Each row was made from one path, in order. Every step used is in the known rows, and no mark comes twice. Write each row's path.
Known rows
pefot digi nira tuzifib: [  1   2 -10  18 -10   2  -6 -12  16 -18 -32 -31  17  10   8 -10   3   8
  -2   6 -24 -16  17  -6   9   8 -44   5  16  -3 -10 -10  13 -15  21 -20
  23  42  20  -2   5   1  10   2   0  -3  -4   8  22  14   3 -40   8  11
  13 -15  -8   7   4  59  23 -19]
fefe pefot digi nira tuzifib: [ -8  -2  -4  -2 -18   8  -7 -14  20 -12 -14 -22  10  -6   5   5  -8  10
 -14  -3 -10 -13   8  13  -9  27 -49  25  18   0  -1 -15   2  -1  13 -20
  24  41  10  -4   3   0  10  17   5  -5   0   1  25  20  -9 -28   5   8
  -1 -15  -5  28 -10  77  33  -8]
digi nira tuzifib muna tuni: [ 22   6  17 -16  34  -5   6 -15  24 -17   0 -65  21 -19  -2 -30   8 -11
  12 -28 -17 -20  21 -14 -53   6 -45   6  24   4  19   1  38 -30   7  -8
  -4  26  19  19   8  31  38  56  -4  13   3   1   6  12   7   5   9  17
   3   4 -38  13   8   0 -36  18]
fefe pefot digi nira tuzifib vita: [ 19  -4   4   1 -47  -2  16  -3  32 -10 -20 -30   0 -66  15 -13  -4   5
 -24   0 -17  -2   4  -8   4  28 -60  12  33  -2 -20 -18   9   3  18  -8
   7  24   7 -13   4   0  -1  36   1   2   3  10  36  24 -15 -38  14   2
  -8 -11  -4  20 -21 106  39   9]
nira tuzifib zava fefe pefot digi: [ -5   4  -3 -44 -73  13  -1 -24   6  10   6  -1  -2  27  23 -12  -3 -24
 -33  15  20  21  15  38 -21  22   2 -10  29  -7 -17 -12   9  28   3   2
  -6 -14 -36  -4 -10 -19  24 -13   6   6 -12 -10   4  45 -20  13 -41   7
 -24  13 -12  13 -33  61  58  -1]
pefot fefe zava tuzifib: [  4   4 -36  14  11  -9 -14   9 -19  -6  -7  37   4  20 -29   8 -11  18
  22 -11  30   6 -17 -15  17  -8  29  78 -15   3  20   7 -53   9  -9  10
  32  -1  31   3  -2 -12  -8  10  -8  11   1  16   9 -19  -1  18   3  -2
  -3  -1  -3 -19   3 -17  -4 -15]
tuni muna: [ 20  -5  -3 -32  36 -13  13  -7  -8  10  16 -13  -3 -10  -7 -10   0 -13
   7  -4  12 -12  -5   3  -3 -23 -21 -24  -8  -5   4  13  21   8   8  -4
  10 -10   0   8 -10  10   6 -10  -7 -14  -1   0   4 -28  -6  31  22   8
  -7  12   0  -7  20 -19 -54  12]
fefe pefot digi nira tuzifib muna: [-15  -4   3  -7 -21 -15  -5 -21  34  -9  -6 -44  15 -40   2  -4  -3  -5
 -13 -12 -21 -23  17  -1 -35  36 -55  28  26   6   1 -12  21   2   2 -21
  18  16  32  -8  10  12  21  53   4  13  -3  -4  19  43   1 -30   6  -6
  -6 -10 -19  26 -28  96  25  25]
tuzifib nira digi: [ -6   4  -9 -14  48  -2  -6 -16  16   4   1  16   1 -43   3   7  17 -14
  -4   8 -15  -1 -12   0   0 -20  -2 -22  -6 -12 -12   4  32 -15  -5 -14
  11  25  -6  22   6   3 -14  15   3 -27   5 -13  -6  -5  10 -19  14   2
   4  -2  -1  17  35 -20  -1 -26]
fefe pefot digi nira tuzifib zava runi: [-13  -4  -6 -27 -67  30   5 -22  29   5   4  -7   1  44  27 -18   1   8
 -31  24  -2  -2  -2  28  17  33  11  13  28  -2  12 -10  -5  -4  15   8
  52  43  10   2   5 -11  -3  -1   6   1   3 -11  25  43 -22 -11 -47   9
  -1   0   0  42 -27  60  91  -9]
muna tuni: [ 21   4  12  -3  19  10  10  -9  -8  -5  -7 -43  -2  -3  -4 -13  -2 -10
  21  -8  11 -17   6   3 -33 -21 -15  24   4   0  22  12  21  -9  -2  -1
  -3  -1 -14   8  -7   7  14 -11  -7  -8   7 -13   5 -29   9  27  13  13
 -14  17 -19  -4  20 -28 -43  27]
digi pefot fefe zava tuzifib muna tuni: [ 29   2  -5  35  15 -16   6  25  -7 -25 -10  25   7  21 -25  -3   2  11
  33 -24  -1  -4   4 -25 -13  10  14  53   0  16  49  12 -14   5 -20  19
 -32 -21  45  -1   8   9  41  29  -5  43  -8   8  15   0  22  16  10  -4
 -17  -4  -8 -12 -22 -31 -29  35]
tuni muna tuzifib vita: [ 22  -5  22  -1  40  -7  35  14  11  15   9 -40 -20 -89   9 -22  -2 -22
   5   8  -1  12 -16 -17 -23 -15 -28 -37   7 -14  -2  15  47  18  15   7
 -34 -14 -16  -2 -20  22   3  11 -10 -12  -5   8  21 -10  -4  36  30  -4
  -5   3  11 -33 -12   0 -29  51]
tuzifib nira digi pefot fefe: [ 12  -4   4  40  28  -8  -8  28  10 -12 -20  65   0 -18   2  10  19   5
  -4  -6 -36   0 -18  -8   3 -21 -16 -28 -12   4  -7  -2  27   3 -14 -16
 -22  -7  -4   9   9  -1 -13  16   7 -13 -12  -6  12  20  18 -23  19  -3
  13 -20  28  11  21 -59   8  -8]
tuzifib vita: [ 15   2  -4  -8 -10   2  11  -1  -1   8  -8 -30  -8 -72   0 -15   4  -9
   6   0  19   9  -6  -7   2  -3 -32   0   3  -8 -24   0  -2   1   8   6
 -10  -4 -16   2  -7  -1  -5  -3  -9 -10  12   5   2 -14  -4  15  24   0
  -2  12  -4 -14  -5  24 -29   4]
nira digi: [-11  10   7  -9  10  -6 -13 -11  22  10  -3  -3  -1  -6   4  -1   4  -3
   4  -2   1   3   5   4  10 -36  -2  -1  -5  -3 -13  16  -2 -15  -4 -22
  19  19 -14  -2   4  -5 -22 -18   3 -22  16   0  -2 -17   2 -22  10  14
   6   1  -4   5  16   8 -18 -30]
tuzifib nira digi pefot fefe zava runi: [  1  -5   2  42 -14   4 -10  13   8  -9 -11  97 -15  43 -14  14  17  19
  -6  14 -27  12 -28 -21  17  -2  57  -3 -19  15   2   3 -19 -12 -11  15
  23 -24  37 -12  18 -10 -43   2   8  10  -6 -22  -6   0  14 -41 -27 -23
  14 -26  11  24  13 -59  38 -27]
digi nira: [ -8  -3   3  -8  31   2  -8   9  -6  -1  -1 -17  12  24  -3   2  -2  10
  -1   1   6 -17  12  -5  18   1 -31  17  -9   9  -5   0  -4 -24   4 -13
  20  24   6  10   5   8  -8 -14   1 -15  14  10   4 -15  -9  -5  17  20
  17   3  -6  12  30  11 -34 -24]
pefot fefe zava runi: [-10   1  -6  19 -45  -5  -5   3 -21   2   8  38 -10  65 -34   2  -9  20
   7   6  20   2 -16 -19   1  -3  38  50 -19  14   8   5 -46  -3   0  18
  66 -34  42 -30   3  -9 -42  -7  -5  17   8  -8  -8 -18  -2  16 -23 -13
   3  -6 -17   6  -5 -37   9 -15]
muna tuzifib zava: [-11   3  19 -21  21  13  14  14   2  21  25 -24  -4  -3   6 -12   8 -22
  -4  12  26  14 -10  15 -21  -2   7  -7  -3 -16  -1  14  27  13   4   1
 -23   2 -51  21 -20   6  15 -23  -3 -27  -5  -5  10  20  -2  36 -12   0
   6  18  10 -24 -10 -22   5  25]
digi nira tuzifib vita: [ 26  -3   0  -4   4  11  10   3  19  -7 -17 -45   7 -42   2 -27   1   1
  -3  -3  -2   8   6 -10   7   4 -56  -8  22  -3 -16  -7   4 -20  26  -8
  11  38   9  17  -1   8  -9  20  -4 -10   5  22  14   3 -12 -16  19   9
  21   2 -10   4   9  36  13 -33]
runi zava: [ -4  -2   4  -9   6   1  -8  -4 -25  10  13 -30   0  -2   0   2  -8  -4
  14  -6  12  -8  13   4  29 -14  -2 -45 -14  -2 -17 -13 -11 -10   5  -7
  -1 -15 -24 -11  -3  -1 -14 -17  -3 -20   6  10 -36 -18   5 -11   8  -4
   7  12   9 -22  12 -39 -27  -8]
tuni muna tuzifib: [ -1  -5  18  -6  54 -13  23   4 -11  14  17 -46 -10 -30   7  -6  -2 -22
  10   5   0   0 -12  -5 -30 -23 -18 -42 -11 -11  11  15  44  19  13  -1
 -16  -3 -13   3 -20  23  12  -6  -6 -13  -9  -6  14  -9   1  34  26  -4
   1   0   5 -26   4 -21 -35  38]
fefe zava: [  3   5 -10   2   6   2  -3  -7 -27   5   0  14   2  33 -26  10  -2   0
   9   0  23  -1  -3  -5  -7   0   3  27 -17   3  -2   8 -30  -4   6   8
  46 -13  13 -10  -6  -7 -14 -37  -5  -1   6  -9 -13 -19  -4  -1   0  -6
   3   5 -20 -15  33   7 -14 -25]
nira digi pefot fefe zava: [ 23   3  14  48 -15  -2 -13  32   3  -8 -11  89  -6  49 -20  13   6  16
   7  -8   2   8 -18 -15   3 -17   9  26 -19  23   2   9 -23  -8  -7 -18
   4 -32   8 -24  10 -13 -18 -33   7   8  -5  -3  18   1   4 -48   6 -16
  18 -18  12   6  16 -30  17 -16]
runi zava fefe pefot digi: [-14  -1  13 -19 -67  -5 -11 -13 -17   5   9 -33 -11  18  22  18 -26  -5
 -15   5   3   0  11  26   7  21  30 -43   8  -3 -29 -20 -14  15  -6 -11
 -25 -51 -29 -44  -7 -15  -4 -22   8   8   1  -1 -41  -6  -7 -14 -24  -6
 -21   4   9   0 -22  44 -22  28]
muna tuzifib nira: [-31  -5   3   6  60   4  13   3  -9   9  12 -30  -2 -67  -2   8   9 -17
  -6   1 -16   5  -7  -3 -38   9 -12 -26  -2 -20  -8  -5  46   8   1   2
 -29   7 -14  31 -10  17   3  25  -5 -19 -12  -8 -11   9  13  18  10 -18
   1  -1   2 -18  15 -20  -4  12]
runi zava fefe pefot: [-19  -2  24 -39 -40   8  -5 -10 -38  16  28 -21 -11  21   8  12 -29  -5
  -9 -11  18  10  17  31  -6  11  19 -54  -6   8 -24 -18 -34  17  -9  -8
 -38 -39 -35 -27  -7  -5 -17 -18   7   2   4   1 -50 -13 -17  -2 -23  -2
 -10  17  -1   3   6 -19 -34  10]

Which path is each row?
[  7  -5 -12  39  29 -14 -16  26  11 -17  -9  52   7 -22  17  13   5  12
  11  -4 -43   5  -5 -10  68 -31  33 -60 -13  -5  -6 -12   7   1 -13 -12
 -57  32  -7  14  20  -3  -8  23   8  -7 -12  27 -11   5  22 -39   4   0
   9 -15  57 -10  12 -72  29 -30] : runi zava tuzifib nira digi pefot fefe
[-21   0 -45 -11  59  -5  -4 -18  -7   1  -3   1  13 -47   2   8  12  -6
   8  -1  -8   3  -6   3  31  -8  -3  -4  -6 -21  10  -4   9   9  -2  11
   9  51  -6  42   2  -1  21  19  -6 -18  -2   9  -4 -18   6  25  10  11
  -9   5   6 -13  20 -15   8 -47] : zava tuzifib nira
[  2  -8  11  42 -59   3 -10  24 -22  -4  -4  71 -12  79 -27   1   0  33
   4  -4   4   5 -17 -11  12  11  34  22 -21  24  17   1 -49   1   3  26
  30 -36  35 -28   7 -12 -26 -16  -1  28  -2  -7   6  -8   4  -5 -21 -24
  18 -12   6   2 -10 -44  20  -9] : digi pefot fefe zava runi
[ -5  -6  -2  13   4   4  -5  -6   8 -10 -19 -20  10  16   8   2  -1  14
  -7  21 -10 -30  10 -12  23  12 -30  16   1   0  -9  -1   7 -15   6 -18
  10  36   7  -3   6   4  -2 -19   1  -6   4   4   4   1  -2 -21  22  13
   9  -7   1   8   8  61 -26  10] : pefot digi nira
[-27  -5  41 -51 -14  10  17   7 -18  27  46 -14 -16  20  14   0 -17 -25
 -25   6  38  26 -10  34 -46  25  25 -15   4  -3 -12   0   5  33 -12   0
 -39 -39 -61   9 -23  -2   4 -17   5  -5  -5 -10  -5  30 -26  52 -35   3
 -10  19   0  -5 -27  -4  13  29] : muna tuzifib zava fefe pefot
[ 15   8 -18  -4   4  -1   6  -2   3   5  -7 -32  -3 -76  17 -10  -9   4
  24   3  12  13   3  -2  64 -14  18 -35   3 -17 -12  -9 -27   4   4  11
 -16  32 -15  -4  -2  -3  -9  -3  -9  -9   9  37 -17 -29   4   5   5   3
  -4  15  28 -41 -19   1   5 -17] : runi zava tuzifib vita
[  6   5 -17 -17  46 -11   7 -19   6  -2   0 -59   9 -41  -3 -11   7  -9
  34 -18   1 -11  17  -6 -12 -12   1  37   9  -4  41  18  17   0 -15  17
 -14  28  18  13   2  12  43  32  -9  14   8   7   2 -14  18  47  10  23
 -28  19 -22 -16 -17 -19 -43  35] : zava tuzifib muna tuni
[ -8 -11   1  -5  94  -3  25   2 -11   7  23 -25  -6 -63   6   2   8 -25
   6   2 -23   1 -16 -11 -35  -4 -13 -59  -7 -24   4   8  78  13   8  11
 -31   3 -10  24 -16  29  13  34  -7 -21 -23  -7  -3  -8   8  33  26 -20
  -5  -2   7 -14  24 -40 -35  29] : tuni muna tuzifib nira
[-24   0  14 -33 -31   6   2 -13 -32  12  18  -5 -10  29   0  12 -20  -5
 -17  -7  25   6   7  36 -34  17   4   0   0   8 -15 -10 -23  12  -6  -4
  -8 -26 -27 -13 -11  -8  -4 -14   5   8   8 -12 -17  -8 -22  32 -14   4
 -16   9 -19  12   1  19 -33   6] : zava fefe pefot
[-21 -10  22 -23 -51   4  -8  -2  -8  -6   7 -24  -3  48  22  22 -31   8
 -18  16  -5 -14  28  12  28  37  23 -42   3   7 -32 -26 -12  -2  -4 -16
 -33 -10 -16 -37   3  -5 -19 -24  10  11   2   8 -43  -3 -24 -31 -10   7
  -1  -5  11  10   0  53 -26  22] : runi zava fefe pefot digi nira
[  0   0   3  -6  19   6  -3  -8   6  -9  -5 -22  21  10  -2 -13   2   6
   0 -14   1  -9  11  -2   1   1 -52   4   2   3  -6  -8   1 -24  20 -17
  25  44  10  14   1   6   3  16  -3 -11   4   5   7   7 -11 -22   6  14
  23  -3 -19   7  19   7   7 -37] : digi nira tuzifib
[  1   6  -8 -32 -46  18   5 -27   9  15  14 -11   0  36   7 -36  15 -12
  -6   9  23  22   1  26   3 -10  20 -13  12  -4  12  -1  -8  -5  20  26
  46   4  -8  23  -7  -9  -4 -10  -6  -8   3  -6   4  16  -9  24 -43  12
   6  19 -15  10 -15 -24  75 -40] : nira tuzifib zava runi
[  1   8  -3 -16  45 -20   6 -14   1  -3  11 -67  13 -45   5  -7  -7 -11
  34 -17  -2 -10  29  -5  14 -18  38 -14   7  -7  33   4   9  -7 -11  15
 -38   7  10   3   9  19  36  26  -7  13  12  20 -34 -18  23  27   1  12
 -19  23  -8 -19 -17 -41 -39  28] : runi zava tuzifib muna tuni
[-11  -3  14 -18 -58   3 -13  -9  -4 -12  -1 -28   5  40  23   6 -22   5
 -21   2 -14  -4  30  19  15  34  -2 -53  17  -1 -26 -35  -7  -7   9 -15
 -25 -10  -8 -31   2  -6 -14  -8  10  15  -6  11 -29  16 -21 -39 -30   6
  -1  -8  -2  13  -8  49  23  -9] : runi zava fefe pefot digi nira tuzifib
[ 19   1  -5  44  24  -4 -12  22  -3 -12  -4  93   0  21 -17  21  15   9
   0  -9 -26  12 -19 -27   3 -12  18  -3 -17  11  -2  -1  -1  -8 -16  -7
  -3 -34  16   0  11  -6 -18   3   8   6 -16 -10   6  10  12 -45   8 -24
  11 -20  14  12  36 -48  14 -23] : tuzifib nira digi pefot fefe zava
[-10 -10   8 -46 -49  17  -1 -10   8   6  12  12  -4  62  27   6 -14  -4
 -42  39  22  -4   7  26  15  43   8  14  13   7  -2  -9   0   9 -10 -10
 -16   4 -37  -2   1  -9  -1 -35  10   1   4  -2  -3  31 -35  13 -20  16
  -9   9   3  31 -15  73   2  27] : tuzifib zava fefe pefot digi nira
[ 13   5   4 -16  28 -11  15  -9   6  -3   6 -64   2 -46 -13 -19   4 -19
  18 -22   8 -17  19   0 -54  -4 -19  18  11   4  21  17  40 -12 -11   2
 -12 -24   6   3   2  20  31  25  -8   8  10  -7 -16  -4  15  29  20   7
 -15  20 -35  -1  -6 -17 -67  53] : tuzifib muna tuni
[ 16   5 -12  43  10  -8 -18  30  12 -13 -17  94   0  36 -18  17   0  23
  14   5   1  10 -16 -15  49 -25  44  37 -16  12  15  15 -45   1  -7  -4
   3   3  21  -7  12 -14  -2 -14   5  10   1   4  29 -11   8 -30  -4   2
   7 -17  27  -8   2 -14  26 -44] : nira digi pefot fefe zava tuzifib
[ 12  -8  10  37  -7 -12  -3  38 -15  -8 -14  36   0   9 -17  -3   1  18
   9 -14  -1  -6  -1  -1  -3  -7 -35   2  -9  14   5   1  -3  14  -2 -13
 -34 -14  -9 -10  -2  -8   4 -15   1   1  -7   6  15  10   6   2  20   3
  12  -3  19  -3   0 -39 -17   7] : digi pefot fefe
[ 14  -9   5  45 -17   2  -9  35 -26 -11 -18  60  -2  41 -34  12  -2  17
   9 -15   9   6 -17 -12   2  -1 -10  33 -19  22   6  -4 -33   4  -7   0
  -4 -53  10 -18  -1 -11  -4 -24   0  13 -11  -5   7   2   1 -17  10 -19
  13 -10   9 -10  11 -19 -21   6] : digi pefot fefe zava
[  1   3  -6 -35 -30  32   5 -17  10   5  12   1  13  64  20 -28   8   5
 -16  18  15   9  -2  18  21   5   3  -9  10   2  13   0  -9 -24  23  13
  47  49   1  24   3  -2 -16  -3  -2  -7  11  -3   9  17 -15  16 -39  19
  23  12 -12  26   6 -11  59 -50] : digi nira tuzifib zava runi
[  6   2  -1  21  42   7  -3   8  17  -6 -13  36   0 -12  10  11  25  -7
  -9   5 -38   4  -9   7  22 -15 -18 -43 -13   0 -17   1  29 -13  -7 -11
 -28  15 -12  20  14  -2  -2  -3   9 -18  -7 -18   1  12  15 -40  13   0
  14  -9  15  12  39 -23   2 -20] : tuzifib nira digi pefot
[ 16   6 -17   8  17 -19   5   9  -7 -15  -2  -8   9   1 -29  -5  -6   0
  35 -22  16 -10   8 -25 -32   2  35  83   4   8  50  18 -13   3 -21  21
  21  -9  50   0   7  13  20  43  -9  30   4  13   4 -12  17  40   5   2
 -29   7 -25 -13 -20 -18 -32  38] : pefot fefe zava tuzifib muna tuni
[  3   6 -25  35  57   8 -13 -13   5 -12 -11  79   6  17  -4  25  22   6
   0  15 -21  16 -10 -11  52 -10  45 -10 -14  -2  12   4 -10 -15  -6   8
  -3  32  18  23  15 -10  17  -4   5  -2  -8  -9   0 -13  13 -47 -12  -3
   6 -14  20  -2  41 -11  33 -58] : fefe zava tuzifib nira digi pefot
[-31  -1  10 -20 -57  -1  -4 -23 -23   6  -1 -16  -8  20   8  17 -15  -5
 -24   6  11  -4   9  26 -17  30  -2  15  12  -1 -24  -9  -8  25 -11  -6
 -16 -32 -20 -30  -9 -14   7 -21   7  13   3 -15 -12   1 -13   9 -11   3
 -26   2 -12  11 -28  75 -17  27] : zava fefe pefot digi
[ -2   5  16  10   6   7  26  12   7  16  -4 -58 -16 -92   6 -11   1  -9
   3   1   3  15 -11 -12 -34  -1 -28 -15  10  -9 -20   6  30   8  10   2
 -30 -19 -21   2 -18  11  -1   6 -10 -11   4   8  12  -5   2  20  29 -11
   7   5   6 -34 -24  19   0  42] : muna tuzifib vita
[  4   0   7  44 -55   9 -14  20   3  -6  -2  84 -15  81 -15   6   6  28
  -4   8  -5   7 -17 -13  12 -14  53   6 -14  22  10  13 -45 -18  -4   5
  32 -30  28 -33  16 -17 -42 -28   6  24   7  -9   9  -8   7 -33 -19 -10
  17 -22  13  15  -2 -39  25 -21] : nira digi pefot fefe zava runi
[-24   1 -26 -14  28 -28  -7 -19   4   8  -2 -35  13 -44  -5  -4   9  -8
  18 -16  16  -6  23  -3   8  -3   1  29  -1  -8  16  10  -7  10  -8   5
   7  29  11  21   4   7  30  16  -6   6  10  14 -10  -6   9  30   9   8
 -12  13  -9 -15 -28   5 -21  -1] : zava tuzifib muna
[-35   1  19 -18 -18  23  12   2  10  28  28 -20 -13  12  14 -17  12 -11
 -12  26  23  18 -16  13  -7   1  42 -13   2 -11  13  15  10   8   8  22
   2 -13 -27   9 -12   1  -7 -31  -2 -14   5 -10  11  19  -5  49 -38  -2
   7  18   4 -11 -28 -27  47  12] : muna tuzifib zava runi
[-16  -3  -8  -7 -39   5   0  -8   9   9  -9 -16  -7 -24   3  12  -6  -2
 -12   2   4  -9  -6  18 -12   7 -21  30   7   2  -6  -4  -4  18  -3  -9
  16  -2 -12 -26  -6 -11   0  -7   2  -3   6 -13  14   4  -5  -4  14  -4
 -18   3  -1   8 -22  70  -6  24] : fefe pefot digi
[-21   4  -9  -4 -28   8  -7 -17 -16   9   4   9 -12  55 -24   6   1  12
   5  11  24   8 -10   1  10   2  41  24 -16  10   2   7 -51 -16   7  31
  72 -20  30 -17   1 -11 -32 -33  -5  12  14 -19 -15 -35  -6   3 -29  -5
   4   3 -21  -2  13 -14   6 -28] : fefe zava runi
[  5   0 -47  14  41 -13 -10   4 -18 -11  -3  59  11 -10 -25  14   0   9
  13  -7   4  -1 -16 -25  13   7  21  46 -16  -8  12  -3 -21  11  -6  18
  38  19  41  28   3  -4  -4  35  -7   4 -11  11  -8 -13   3  15  -5 -17
 -10  -6   2 -11  20 -27  17 -29] : pefot fefe zava tuzifib nira
[ -6  -6  22  50  49 -13   0  44  20  -5  -2  32  -8 -38  11   7  16   0
  -7 -12 -45   2 -18 -18 -31 -11 -14 -46  -9  -5  -9   7  58   6 -10 -21
 -61 -12 -18  12   1  11  -6  27   7 -12 -20   0  21  31  20 -31  21 -22
  19 -27  35  -2   0 -59  16  21] : muna tuzifib nira digi pefot fefe
